In the rows, 128 means zero.
Known rows, with every step that occurs:
kevi bisipa tuve nulo teni zoso: [131 136 134 132  99  99 101 120 123 146  89 116 142  81 116 131  91 131
 159 121 161 119 125 109  70 138 126  84 153 141  89 145 126 173 117 152
 127 199 112 119 103 108 125 108  75 189 128 116 157  93]
zikek teni merafo gerivik: [140 129 108  99 125 129 155 133  78  66 103  86 104 202 193  93 104 107
 119 198 106  89 171 130 150  66 135 146 132 135 104 118 107 140 114 125
 171 180 126  57 121 125 115 141 172 197 104 120 133  94]
kevi nulo bisipa: [187 121  99  75 133 124 111 178 165 102 128  96 147  96 159  92 107 114
 130 118 154 115 121 159 149 101 123  55 104 151 105  96  99 137  58  97
  93 140 124 119 118 114 133 117 103 172 138 153 133 122]
tuve zoso: [170 157  80 155 113 123 128 116 146 121 137 134 101 111 187 152 114  82
 138 138 122 106  78 183 102  62 149 111 122 126  91 159 118  87 137 117
 154 131 154 119 151  94 108 104 147 186  93 165 135 126]
teni zoso: [172 154 174 102 115 119 138 119 117 126 142  84 109 103 201 151 136 162
 109 157  92 107 119 151 124  76 176 144 133 147 128 186  86 110 132  83
 186 143 115 118  47  91 144 166 140 136 118 149 156 130]
tuve bisipa: [152 137 111 173 103  95 116  97 113 107 127 118 100 108 198 172 115  67
 171 127 104 126  66 164 114 108 121 116 127 130 106 170 112  81 156 105
 102 151 123 139  97 104 134 109 116 198 112 144 116 179]
tuve nulo teni merafo: [162 133 131 143 100 135 126 146 132 110 100 105 136 131 138 106 118  87
 135 127 107  99  95 111 111  93  96 125  81 124 119 127  96 123  71 127
 142 199 133 170  95 109 120 103 154 172  90 144 162  91]
mudabe nulo teni merafo kevi bisipa tuve: [104 154 148 103 110  95 104  81  36 143  95 137 169 103 140 103 111 113
  92 144 160  91  96 108 111 124 165 114  98 143 108  95  83 168 127 122
 159 149 129 173 155  84 129 106 135 165  99 132 146  72]
merafo teni nulo: [138 123  93  63 167 108 150 112 116  89 113 135 136 123 133 116 105  97
 101 176 110  86 125 193 154  80 139 107  76 170 141 166 102 136  75 116
  70 159 122 146 114 126 142  96 157 169 111 128 158 134]
zikek teni merafo kevi nulo bisipa tuve zoso: [148 128 116 121 109 131 122 136  69  81  76 108 129 171 160  86 125 102
 147 174 143  98 166  83 126  79 115 136 109 134  87 108 108 145 123 138
 185 153 159  74 193 149 121 100 147 206 124 111 137  75]
merafo teni nulo bisipa tuve zoso: [127 115  95  86 138 107 132  90 148  89  77 152 145 107 106 120 125  97
 108 147 137  88 137 174 124  87 136 100  75 143 127 170 119 141  72 114
  83 166 135 159 156 145 130  79 146 190 124 115 150 119]
bisipa tuve zoso teni merafo kevi nulo mudabe: [169 150 120 153  76  85  89  94 112 132  68 150 151  89  78 119 140  95
 106 130 166  81 110 121  72  97 140 122 133 125  65 127 113 158 134 139
 160 165 126 119 203 142 124  85 118 188 120 133 175 105]
teni nulo: [171 123  96  88 114 120 182  94 157 111 129 105 126 129 171 121 133 113
  77 151  97  92 107 154 158  91 132 102 140 166 152 158  99 134  72  81
 102 182 122 140  94  92 144 167 160 139 105 144 170 109]
mudabe nulo teni merafo kevi: [116 155 146  98 120 108 113  90  40 134 115 126 163 114 166  99 120 111
  82 154 136  87  87 126 131 106 165 123  79 144 121  97  67 141 114 107
 165 132 135 181 142  77 128 113 160 154  87 148 143  83]
zikek teni merafo: [154 125 107 119 130 143 154 141  64  92 110  77 109 199 194  97 121 122
 128 200  95 101 175 122 150  69 127 144 122 153 103 128  98 131 127 123
 146 172 141  65 108 122 121 154 183 189 111 130 146  89]
tuve zoso teni merafo kevi bisipa: [147 181  96 148  88 145 109 104  85 142 121 138 123 105 153 141  94  88
 111 146 128 116  95 138  92  84 143 131 118 115  79 114 122 133 146 136
 174 131 149 103 197 127 106 105 115 143  97 144 164 102]
zikek teni nulo bisipa: [140  85  90 101 120 157 160 125 143  88 103  81 149 153 199  81 138 140
 115 185 106 106 202 121 154  94 105  99 124 155 126 132 101 118  62  90
 112 173 144  84 124 129 126 148 171 182 127 125 151  86]
mudabe nulo: [147 139 152  78 131 100 117  99  88 147 139 116 153 102 189 129 128 103
  93 156 132  87  87 205 143  84 183  84 120 161 116 121  51 113 126  80
  97 137 118 147 100  57 147 124 150 164  79 177 129 101]
tuve nulo: [189 120 142 117 113 115 121 148 163 120 124 102 128 112 162 129 125  73
 154 132 109  99  85 178 123  78 102  90 110 144 115 145  78  96  79 111
  96 189 120 136  78  89 137  97 137 189  80 165 144 113]
mudabe nulo teni merafo kevi bisipa tuve zoso: [102 163 142 124 103 104  99  81  44 144  89 147 167 102 139 110 107 103
  98 140 167  94  88 107  95 114 171 118  96 128 103  99  88 159 138 126
 174 142 144 176 181  91 124  95 132 163  96 133 143  64]
kevi merafo teni nulo bisipa: [100 146 121  65 154 114 163 145 132  85 105 137 109 133 113  80 148  98
  99 124 112 123 130 158 156 139 136 106 125 138 101 106 135 122  90 150
  37 123 151 116 126  87 117 108 129 166 137 131 123 120]
teni merafo kevi nulo bisipa tuve zoso: [174 173 133 107  96  92 123 107  75  96  88 135 105 145 133 121 123  78
 122 120 149  91  77  91 124  81 131 140 105 132 102 115 113 177 129 134
 196 149 146 130 190 121 125 112 119 180 113 118 144  90]
merafo kevi bisipa tuve zoso teni nulo: [130 161 108  99 101  79  97  77  83 135 115 155 140  71 142 118  98 102
 139 144 165 101  94 105  94 132 101  95 137 153  96 115 126 166 119 162
 169 135 131 100 207 114 126  73  81 185 113 109 160 111]
mudabe nulo teni: [118 137 130 102 128 114 107 104  79 143 132 119 175  92 176  98 121 123
  87 158 135  90 104 160 126 111 166  96  89 150 116 105  67 116 103  96
 126 136 126 175 114  71 132 112 162 159  90 162 142  99]
zoso teni nulo bisipa: [154 120 102  87  86 157 135  88 152 142 130  98 175  84 144  95 142 147
  47 156 100 104 167 149 144 121 114  95 127 145 122 111  98 136  51  71
  90 173 108 114 120 133 132 158 141 112 118 143 200 119]
bisipa tuve zoso: [170 139 107 160  87  69 112  81 152 134  91 151 116  99 109 140 150  91
 130 131 150  75 102 161  74  91 151 109 162 131  70 176 126 120 150 131
 152 178 131 120 156 114 128  92 144 222 107 138 155 127]

Rows:
[180 108 143 147  89  67 101 106 168 123  65 120 147  93  95 124 158 102
 137 116 147  79 112 147  84  99 105  91 134 144  87 158  89 141  89 126
  95 210 105 140 103 101 127  97 136 229 109 144 160 107]
bisipa tuve nulo mudabe
[108 162 121  73 169  97 143 163 100  90 127 137  94 135 120  85 137  93
 119 139 109 118 118 180 149 133 141 114 127 147  78 107 132 108 121 171
  45 107 145  96 109  75 114  94 131 182 127 144 116 142]
kevi merafo teni
[165 113 135 148  86  73 102 107 157 129  76 132 150  93  81 104 150 100
 139 128 145  74 119 127  78 121 107 102 132 135  86 153 111 128  95 137
 132 216 111 151 115 121 137  79 143 219 107 129 170 115]
bisipa tuve nulo teni
[164 171  97 159  85 154 122 107 107 140 123 128 121 118 150 143 115  90
  94 148 109 106 103 159  99  70 156 140 119 112  83 128 114 114 142 115
 161 145 147 111 171 127 110 122 146 138  93 158 171 110]
tuve zoso teni merafo
[159 159 124  76 138  93  93 150  75  99 144 124 152  80 173  78 100 113
 139 154 152  96  85  96 130 114 110 115  78 155 113 100 100 136  85 142
 210  98 136 129 168 115 139  69 105 164 121 129 152 133]
merafo kevi nulo teni zoso
[118 145 168 101 120 124 108 104  74 146 125 108 177  86 180 108 129 142
  81 158 132  95 110 144 120 104 190 121  93 140 124 123  60 116 114  81
 162 132 126 177  99  78 143 124 154 137  99 158 148  93]
mudabe nulo teni zoso
[167 136 113 153  71  94 114  70 151 147  84 148 147  86  84 129 156 101
  93 141 144  75 125 149  77 103 151 111 164 127  78 159 124 130 133 116
 139 191 125 119 173 141 139 101 140 180 110 132 185 116]
bisipa tuve zoso teni nulo
[162 126 158 139 102 140 115 151 151 118 108  97 153  96 154 110 126 114
 142 134 108 104 109 117  96  98 111 123  83 123 124 144  86 100  69 112
 163 182 128 168  76 109 129  97 138 160  99 146 163 102]
tuve nulo teni zoso
[158 153 120 148  65  82 110  69 133 128  78 151 127 107  81 131 140  89
  95 137 151  68 115 147  72  93 161 132 166 109  66 148 132 145 145 129
 172 194 115 109 180 140 125  94 134 192 102 122 171 117]
bisipa tuve zoso teni merafo gerivik
[150 119 106 137  73 107  97  77 186 130  88 133 141  75 125 118 162 132
 116 104 152 100 151 146  86 117 118  81 133 116  75 145 127 126  92 103
 129 166 132 121 159 126 104 110 132 213 131 132 153 122]
nulo bisipa tuve zoso teni
[173 155 125 143  76  85  94  92 111 138  80 155 144  94  75 119 143  85
 110 137 162  75 107 129  77 101 148 124 148 124  65 131 123 148 148 138
 169 172 130 113 205 151 139  78 119 184 113 127 174 111]
bisipa tuve zoso teni merafo kevi nulo
[106 169 159  73 161 107 146 162  95  94 119 126  96 130 125  97 146 113
 112 141 104 124 124 165 145 125 166 136 128 137  88 124 124 110 135 159
  82 104 143  99  97  83 125 109 123 158 136 138 121 134]
kevi merafo teni zoso
[163 129 104  88  98 147 141  96 127 147 141  96 169  95 138 100 131 134
  46 173  93  97 150 161 146 113 126 107 136 155 122 116  92 132  72  80
  92 176 104 109 112 128 143 158 149  99 105 150 208 124]
zoso teni nulo
[156 116 112  95  77 142 128  76 156 147 113 106 180  77 114  95 152 146
  49 151 111  96 173 142 129 127 117  96 139 143 114 118 103 143  60  76
  91 186 103 116 129 141 135 152 140 122 121 134 205 117]
zoso teni nulo bisipa tuve
[149 118 147 111 132 152 137 150  91 103 124  68 131 144 215 107 133 162
 136 208  95 109 194 131 132  74 148 142 127 153 111 158  87  97 125 102
 173 147 133  63  83 125 139 146 161 171 124 136 147 107]
zikek teni zoso
[163 129 148 141  80  67 103  95 126 121  67 140 142 106  78 105 153  91
 139 126 147  68 104  98  79 119 102 123 124 132  89 145 110 147 103 146
 165 211 121 156 142 126 136  72 140 219 104 116 172 104]
bisipa tuve nulo teni merafo kevi
[116 170  85 153  99 103 118  99  62 111  94 140 125 124 133  96  99 120
 121 136 141 101 103  55  84 126 115 149  90 125  95 116 143 169 116 166
 218 155 150 154 172 119  93 103 143 183 121 106 168 101]
nulo teni merafo kevi bisipa tuve zoso
[189 114 111  84 119 102 102 158 170 108 105 107 156  90 121  91 123 114
 129 112 172 100 130 147 129 111 127  53 120 147  94 106 105 150  68 103
  98 162 120 121 133 128 139 107  99 189 145 141 140 120]
kevi nulo bisipa tuve
[141  82  99 107 112 144 155 113 145  92  85  91 153 149 173  78 150 140
 115 181 118  98 207 113 141 100 107  98 136 152 119 139 106 127  70  97
 115 189 140  84 132 138 133 141 169 193 131 116 156  85]
zikek teni nulo bisipa tuve
[102 142 127  74 144  98 156 132 138  87  88 144 113 129  85  79 162  98
  99 121 124 112 135 150 145 148 138 107 139 138  91 113 139 131  98 156
  40 140 146 116 134  96 125 102 127 180 140 124 128 119]
kevi merafo teni nulo bisipa tuve
[156 110 110 113  91  81 112  80 184 120  96 119 126  88 142 114 163 143
 124 106 145  95 147 147 109 120 110  73 134 138  90 155 119 136  78 100
 114 173 119 125 113 106 111 127 139 231 135 128 143 131]
nulo bisipa tuve
[160 110 101 115  79 117 159  65 203 111  81 127 140 104 136 122 161 117
  84 113 133  94 130 126 123 105 127  89 143 134 132 164 118 145  65  76
 115 194 135 153 146 119 129 145 146 170 124 124 165  92]
teni nulo bisipa tuve zoso
[163 130 107 164  68  96 108  72 153 141  72 143 154  83  87 126 157 112
  91 133 149  80 130 142  72 101 141 111 150 129  77 154 116 140 118 118
 129 184 122 125 173 132 124 108 139 183 116 138 186 110]
bisipa tuve zoso teni nulo mudabe
[170 167 128  86 101 131 111 118  52 138 137 105 149 115 129  97 113 114
  73 168 111  95 123 129 143 105 124 138 109 148  97  82  93 159 108 117
 148 148 110  96 148 138 135 132 127 117 106 140 192 119]
zoso teni merafo kevi nulo
[131 116  86  77 167 109 142 114 118  79  96 128 147 116 138 114 107 113
  96 166 116  93 130 181 149  79 126 103  54 172 140 158  92 150  56 118
  54 151 118 155 111 115 120 108 158 175 122 136 158 126]
merafo teni nulo mudabe
[186 130 116 105  95 125  99 150 152 118  88 115 161  95  99  95 122 104
 111 111 170 103 132 131 115 104 137  81 118 126  84  95 111 160  85 104
 118 166 129 121 167 150 135 107  96 163 140 137 155  99]
kevi nulo bisipa tuve zoso teni merafo
[175 106 140 115  98 128 112 135 198 114 106 101 134  96 168 124 137  92
 157 103 123 110 107 162 118  91  84  70  97 128 114 139  84 102  50  99
  93 186 127 145  90  95 119 100 128 203  97 157 133 105]
tuve nulo bisipa
[136 143 148  71 166 106 116 128  88  98 121 119 125 107 152 137 110 131
 122 181 106  94 131 192 130  68 170 136  70 159 124 187  94 120 116 117
 129 133 116 132  82 125 141  96 144 169 120 133 148 149]
merafo teni zoso
[165 157 125 152  70  79  99  68 110 141  83 156 131  97  86 130 150  92
 108 139 152  72 109 133  73 100 143 133 150 124  68 147 125 141 154 138
 176 174 130 116 194 139 130  87 136 195 106 126 177 116]
bisipa tuve zoso teni merafo kevi
[184 122 108 102 102 123  90 157 169 121 100 114 171  75 108  89 122 109
 120 114 175 105 134 147 114 109 133  63 117 130  80  97 110 142  76 105
 107 157 124 116 165 146 138  93  92 171 143 143 152 115]
kevi nulo bisipa tuve zoso teni
[126 142 172  98  81 105  86  57  93 151  81 142 174  77 134 120 154 106
  83 124 168  87 111 148 108 104 168  92 110 124  95 104  68 143 123  85
 137 142 133 156 188  98 135  99 129 177  99 145 137  74]
mudabe nulo bisipa tuve zoso teni merafo kevi
[134 139 118 136  98  96 109 116 112 140  83 121 130 107 104 126  86 113
 155 115 160 114 117 106  77 137 116  84 150 143  87 131 132 186 117 161
 114 210 115 122 115 107 117 112  84 200 122 112 158  84]
kevi bisipa tuve nulo teni merafo
[138 156  81 140 114 124 144 120  83 108 122 107 120 148 156  92 109 135
  96 148 100  98 119  91 120 112 121 151  84 137 111 123 125 147  94 131
 181 167 135 157 100 107  99 149 181 162 117 126 173 115]
nulo teni merafo
[150 157 139 115  80 122  96  98  62 143  97 112 159 101 109 108 117 122
  86 149 125 103 130 107 109 118 103 130 112 139  90  88  95 185 103 135
 134 170 105 105 151 129 115 124 111 142 109 130 194  95]
zoso teni merafo kevi bisipa tuve nulo mudabe
